Each row was made from one path, in order. Every step used is in the known rows, and no mark comes twice. Write each row's path.
Known rows
tosevu-laveguf: [-3.58  4.49  1.68 -0.10 -0.58  3.62 -0.96 -3.57  1.34  2.02 -2.80 -0.10
 -1.92  2.89  0.06  4.18 -0.26 -4.21 -2.20  3.90  1.97  0.89 -1.11]
pufin-megug-tosevu-laveguf-ruge: [-1.59 -1.07 -0.99  3.32  2.54 -1.32  0.75  2.34  1.51 -0.26 -2.54 -4.51
 -2.70  0.70  1.06  3.19  2.84 -1.67  2.29  0.29  2.72  0.50 -1.90]
ruge-kovez: [-1.25  2.33  2.64  0.85 -2.05  2.19 -3.04 -0.19  0.50 -2.51 -1.73  3.27
  2.98  1.51 -1.08 -2.35 -2.10 -5.04 -0.40  1.39 -0.41  2.05 -0.36]
bifegi-laveguf-ruge-komagur-pufin-megug: [ 2.06 -0.51 -1.43 -0.86 -1.06  2.47  4.64  1.35  1.27 -3.55 -0.16  5.08
  1.94 -4.98  2.32 -4.24  4.80  7.03 -4.56 -4.24  2.09  0.92 -1.41]
sokig-megug-tosevu-laveguf-pufin: [ 2.63 -5.20 -3.88 -0.67 -0.03  0.24 -4.44 -1.20 -1.36  3.95  3.15 -5.11
 -5.67  0.60 -0.64  7.76 -5.69 -3.07  0.73  2.72 -0.82  3.13  1.86]
laveguf-ruge-kovez-pufin-megug-tosevu: [ 1.07 -3.34 -0.75  2.07  4.18 -3.77 -1.49  2.99  1.30 -3.84 -0.73 -1.90
 -1.41 -1.91  4.20 -5.01  1.20 -4.58  4.40 -2.44  0.54  0.72  0.68]
ruge-kovez-pufin-laveguf: [ 0.58 -0.19  2.28 -4.80  0.66  0.64 -1.67 -1.39 -0.52  1.28 -0.62  0.26
  3.20 -1.10  3.29 -4.90 -2.28 -6.31  1.82  0.81 -1.33 -0.11  0.81]
pufin-laveguf: [-2.81  1.46  1.92 -5.83 -2.61  2.91 -0.64 -0.24 -0.67 -0.11 -2.86 -0.36
  4.53 -2.69 -0.65  0.39 -1.86 -2.30  0.98  2.71  1.12 -0.79 -1.96]
bifegi-laveguf: [-2.67  4.25  0.71 -5.10 -3.73  8.97 -0.40 -2.72  0.56 -3.28 -1.62  3.68
  1.18 -3.48 -0.61 -2.00 -0.07 -1.39 -2.81  4.33  2.96  0.90 -3.16]
megug-tosevu-laveguf-ruge: [-2.47 -0.88  1.09  2.11 -0.81 -0.37 -1.83  0.14 -0.23  0.86 -0.99 -3.46
 -2.75  0.51  1.49  0.97 -0.05 -2.51  0.35 -0.05 -0.05 -0.98 -0.12]
sokig-megug-tosevu: [-0.32 -2.21 -0.83 -1.75 -2.52  2.21 -4.09  0.80 -1.37 -2.00  1.09 -0.31
 -2.34 -1.44 -1.89  4.40 -4.96  0.04 -0.09  2.98 -0.28  3.92  1.50]
kovez-pufin-megug-ruge-komagur: [ 0.45  4.08 -0.35  1.03  3.96 -0.93  0.67 -1.93 -0.92 -0.65  1.67 -0.49
 -3.38  0.91 -1.35 -1.76  0.43  1.26  2.97  1.12  0.34 -2.18  2.45]
bifegi-laveguf-ruge-komagur-pufin: [ 0.98 -0.36  0.67 -2.19 -4.59  3.55  1.71 -0.78 -0.30 -2.26  1.69  5.85
  1.95 -4.43  2.40 -6.34  1.53  6.22 -6.41 -4.09 -1.08 -0.49 -0.27]
bifegi-laveguf-pufin: [-0.58  0.92 -2.47 -6.13 -2.78  7.14 -2.20 -2.94  0.24 -2.20  0.76  0.64
  0.42 -5.16 -0.68 -1.89 -2.39 -3.14 -0.78  2.84  2.26 -0.37 -2.98]
komagur-pufin-megug: [-2.27  1.79 -0.21 -2.51  2.20  0.83  2.71 -0.03  3.27 -2.09 -2.54  3.00
  0.70 -0.66  1.14  4.24  3.55  2.19 -1.79  1.92  3.43  2.25 -2.37]
bifegi-laveguf-pufin-megug-ruge-komagur: [ 3.80  0.81 -3.74 -0.68  0.16  3.39  1.03  0.04 -2.28 -0.74  3.77 -1.25
 -0.29 -2.45 -5.08 -2.32 -0.74  3.45  3.38  1.23  0.93 -2.12 -0.46]
ruge-komagur-pufin-megug: [ 0.92  1.74  0.08  0.54  2.45 -0.59  2.41  1.09  1.62 -2.04 -0.99  3.25
  0.38  0.22  0.62  2.50  0.97  5.55 -1.15 -1.99  1.26  2.96  0.03]
komagur-pufin-megug-tosevu: [-0.74 -1.14 -0.13 -1.72  4.34 -1.28  1.85  2.58  1.20 -1.55 -0.62 -0.87
 -1.70 -0.42  1.37  5.84  2.09  4.32  3.09  1.91  1.82  2.87 -1.65]
komagur-pufin-laveguf-ruge-kovez: [ 1.08 -4.46  2.02 -2.81 -3.94 -2.95  1.49  2.59  0.16  0.92 -0.51  2.91
  8.03 -2.13  2.60 -5.27  1.38 -0.04 -2.51 -3.94 -2.84 -1.57 -0.61]
laveguf-pufin-megug: [-1.63  0.59 -3.51 -2.36  2.10  0.87 -1.21  0.06  2.93 -3.23 -2.27 -1.40
 -0.32 -2.77 -1.38  2.70 -1.38 -4.27  3.20  1.45  4.20  0.76 -2.53]

Write each row's path
[-0.08  2.35  0.92  3.67  0.56 -0.12  0.88  1.81 -0.31 -1.10 -0.58  0.79
  2.77  3.96 -5.04 -0.64  1.83 -1.67  3.15  3.23  0.28 -0.69 -0.39] -> pufin-megug-ruge-kovez
[ 0.26  4.09  0.47  3.22  0.69 -0.34  1.02  0.87 -1.52 -1.55  0.35  0.09
  0.21  2.38 -5.22 -0.06  0.10  3.76  2.92  1.22  0.17 -1.45  0.41] -> pufin-megug-ruge-komagur
[-4.44  2.10  0.89  1.24 -3.16  1.27 -0.60 -2.51  1.70  0.49 -2.77  0.15
 -0.69  0.78  0.87 -0.08  1.40 -4.73 -4.10  0.53  1.58 -1.57 -1.33] -> tosevu-laveguf-ruge
[-0.72  0.82 -3.51 -0.12  3.98  0.66 -0.04 -1.81  2.93  1.77 -2.36 -3.91
 -2.72  1.25 -0.41  6.21  0.27 -4.98  1.49  2.34  4.46  1.05 -2.18] -> tosevu-laveguf-pufin-megug
[ 3.06 -0.75 -2.27  4.66  3.24 -2.18  0.06 -0.41 -0.39  5.01  1.95 -4.19
 -0.61  5.95 -4.20  2.71  0.83 -4.54  3.91  2.68 -0.10 -1.12 -0.29] -> tosevu-laveguf-pufin-megug-ruge-kovez
[ 2.21 -3.67 -0.51  2.40  2.41 -4.98  1.89  4.76 -0.04 -3.20  0.74 -0.68
 -0.59 -1.73  1.90 -0.31  1.38  7.39  1.65 -5.43 -0.89  1.30  1.03] -> laveguf-ruge-komagur-pufin-megug-tosevu
[-2.39 -2.82  1.00 -5.67 -4.46 -1.48  2.18  0.66  0.67  0.70 -1.53  1.95
  5.53 -4.70  2.68 -1.94  2.01  1.58 -3.13 -1.85 -0.33 -2.90 -1.50] -> komagur-pufin-laveguf-ruge
[-1.54  0.71 -0.82 -2.64  6.37 -0.05 -1.36  0.24  1.48 -2.82 -1.28 -3.29
 -5.01 -2.24  3.29  2.06 -0.20 -2.60  5.54  3.29  2.70  1.60 -0.25] -> kovez-pufin-megug-tosevu
[ 1.15  0.24  0.97  2.78  1.22 -2.35  3.12  1.35  0.23  0.77  1.12  2.78
  2.46  4.28 -2.67  1.34  4.09  2.58  0.82  2.46 -1.18 -0.08 -0.37] -> komagur-pufin-megug-ruge-kovez
[ 1.22 -0.45 -0.68  3.94  1.95 -2.95  4.07  0.37  1.89  1.23 -1.19  1.42
 -0.88  1.82  2.60  1.99  4.92  4.19 -3.99 -5.00  0.77  0.79  0.05] -> tosevu-laveguf-ruge-komagur-pufin-megug
[-1.20  1.93  1.59 -1.33  0.96  1.49 -3.25 -3.10  1.24 -1.92 -0.30  2.84
 -0.51  0.31  3.15 -4.34 -2.14 -7.31 -0.38  1.43 -0.51  1.29  1.33] -> ruge-kovez-pufin
[-0.79  0.88 -0.20  1.99  5.01  0.76 -0.01  1.23  0.98  1.11 -2.81 -4.98
 -4.22  2.93  0.08  7.45  1.23 -1.00  4.08  3.59  2.74  2.67 -1.82] -> pufin-megug-tosevu-laveguf
[ 0.27  2.62  2.55  0.89 -1.95 -1.55  1.19 -1.42 -2.33  1.70  4.31  2.77
  0.11  2.83 -2.76 -0.31 -0.80  7.11 -1.15  0.57 -3.98 -2.20  2.52] -> megug-ruge-komagur-pufin
[ 4.35 -3.49  0.14 -2.52 -4.75 -1.61  1.71  0.47 -4.83  5.53  5.08  2.05
  3.01  0.22 -3.61  2.20 -2.46  9.18 -2.50 -0.06 -5.22 -0.77  4.02] -> sokig-megug-ruge-komagur-pufin-laveguf
[ 3.65 -0.98 -3.14 -0.26  0.11  3.26  0.72  0.87 -0.95 -0.36  2.92 -0.56
  2.50 -0.51 -4.85 -3.07  0.96 -1.57  3.27  3.00  0.72 -1.65 -2.00] -> bifegi-laveguf-pufin-megug-ruge-kovez
[-0.49 -2.83  1.96 -1.43 -4.61 -0.52 -1.18  2.57 -0.86 -0.93 -2.66  1.12
  8.14 -2.39  0.00 -7.31 -0.80 -4.34 -0.10 -2.67 -1.53 -1.62 -0.74] -> pufin-laveguf-ruge-kovez
[ 0.03 -0.07  1.38  2.59 -1.53 -2.30  1.77 -1.74  0.42  2.62  0.58  2.37
 -0.85  1.77  2.78 -0.42  1.72  3.56 -6.08 -4.23 -1.87 -0.36  1.35] -> tosevu-laveguf-ruge-komagur-pufin
[ 1.94 -0.20  2.63 -2.73 -2.45 -2.20  2.55  0.33 -4.18  4.84  3.56  0.76
  3.73  0.66 -2.36 -0.64 -0.77  8.11  0.90 -0.10 -5.01 -3.80  1.87] -> megug-ruge-komagur-pufin-laveguf
[ 0.04 -0.05 -1.05  3.82  4.12 -1.64  0.58 -1.40  2.91  0.53 -2.50  0.04
 -1.69  1.51  4.64 -3.02  4.17 -7.72 -1.48 -1.55  2.61  1.04  0.44] -> tosevu-laveguf-ruge-kovez-pufin-megug
[-0.29 -1.21  1.52 -1.87 -4.47 -0.74 -0.76  1.91 -1.95 -1.54 -1.43 -0.15
  5.57 -4.18 -0.39 -6.40 -2.68  1.16 -0.23 -4.87 -1.93 -2.62  0.57] -> pufin-laveguf-ruge-komagur
[-0.22  2.09  2.36 -0.94 -0.76  0.13  0.37 -1.35  0.01 -0.58  0.90  4.26
  0.14  0.56  0.72  0.25 -1.59  4.83 -3.12 -1.53 -1.90  1.43  0.83] -> ruge-komagur-pufin
[-0.80  2.87  2.28  0.37 -0.26 -0.36 -2.03 -3.35 -1.43  1.10  2.98  1.44
 -0.75  2.94 -0.88 -4.76 -0.89 -5.19  1.38  3.56 -2.82 -2.51  2.55] -> megug-ruge-kovez-pufin
[ 0.09 -1.90 -1.27 -0.66  2.65 -0.10 -3.36 -1.25 -0.71  3.45  1.62 -6.74
 -4.94  1.31  0.13  5.11 -4.00 -4.10  4.16  2.55 -0.63  0.06 -0.03] -> megug-tosevu-laveguf-pufin
[-0.80 -0.01  1.16  0.30 -3.25 -2.03  0.70 -0.18  0.62 -2.32  0.93  4.31
  1.41 -1.92  1.90 -4.14 -0.02  4.14 -5.27 -5.38 -2.00 -0.59  1.47] -> laveguf-ruge-komagur-pufin
[-1.15  1.88  1.28  3.97 -2.26  0.09 -0.92 -1.45 -0.05  0.47 -1.39  0.44
 -0.54  1.69  0.45 -2.22 -0.72 -1.20 -3.72 -3.46 -1.05 -0.74  1.15] -> tosevu-laveguf-ruge-komagur
[ 1.89 -3.06  1.76  3.71  0.61 -4.12  0.55  0.82 -1.45  3.05  2.81 -1.43
 -3.32  2.11  3.08  1.00  0.09  5.36 -1.49 -4.47 -3.80  0.14  2.15] -> megug-tosevu-laveguf-ruge-komagur-pufin
[-1.91  1.28 -1.63 -1.52  0.35  1.80 -2.35 -3.66  1.56  2.85 -0.47 -2.90
 -2.80  1.20 -0.11  4.10 -2.67 -6.02 -0.31  2.53  1.24 -0.05 -1.30] -> tosevu-laveguf-pufin
[ 2.03  0.87 -2.81  1.85  1.81 -2.14 -0.68  0.73 -1.34 -0.54  2.50 -2.87
 -0.88  0.58 -5.33 -0.02 -2.46  1.86  5.04 -0.31 -0.43 -2.35  0.98] -> laveguf-pufin-megug-ruge-komagur
[ 0.12 -3.97 -1.45  2.29 -3.45 -0.08 -2.86  0.36 -1.04  1.30  0.65 -2.12
 -3.73 -0.03  0.41  3.96 -1.72 -1.58 -3.02  0.01 -0.55  2.13  1.47] -> sokig-megug-tosevu-laveguf-ruge
[ 1.70 -1.24 -0.53  5.77  3.24 -2.85 -0.02  3.15 -0.70 -0.27 -1.19 -4.54
 -3.13  1.43  0.71  1.15  0.85  2.00  2.69 -3.50  0.16  1.20  0.80] -> pufin-megug-tosevu-laveguf-ruge-komagur
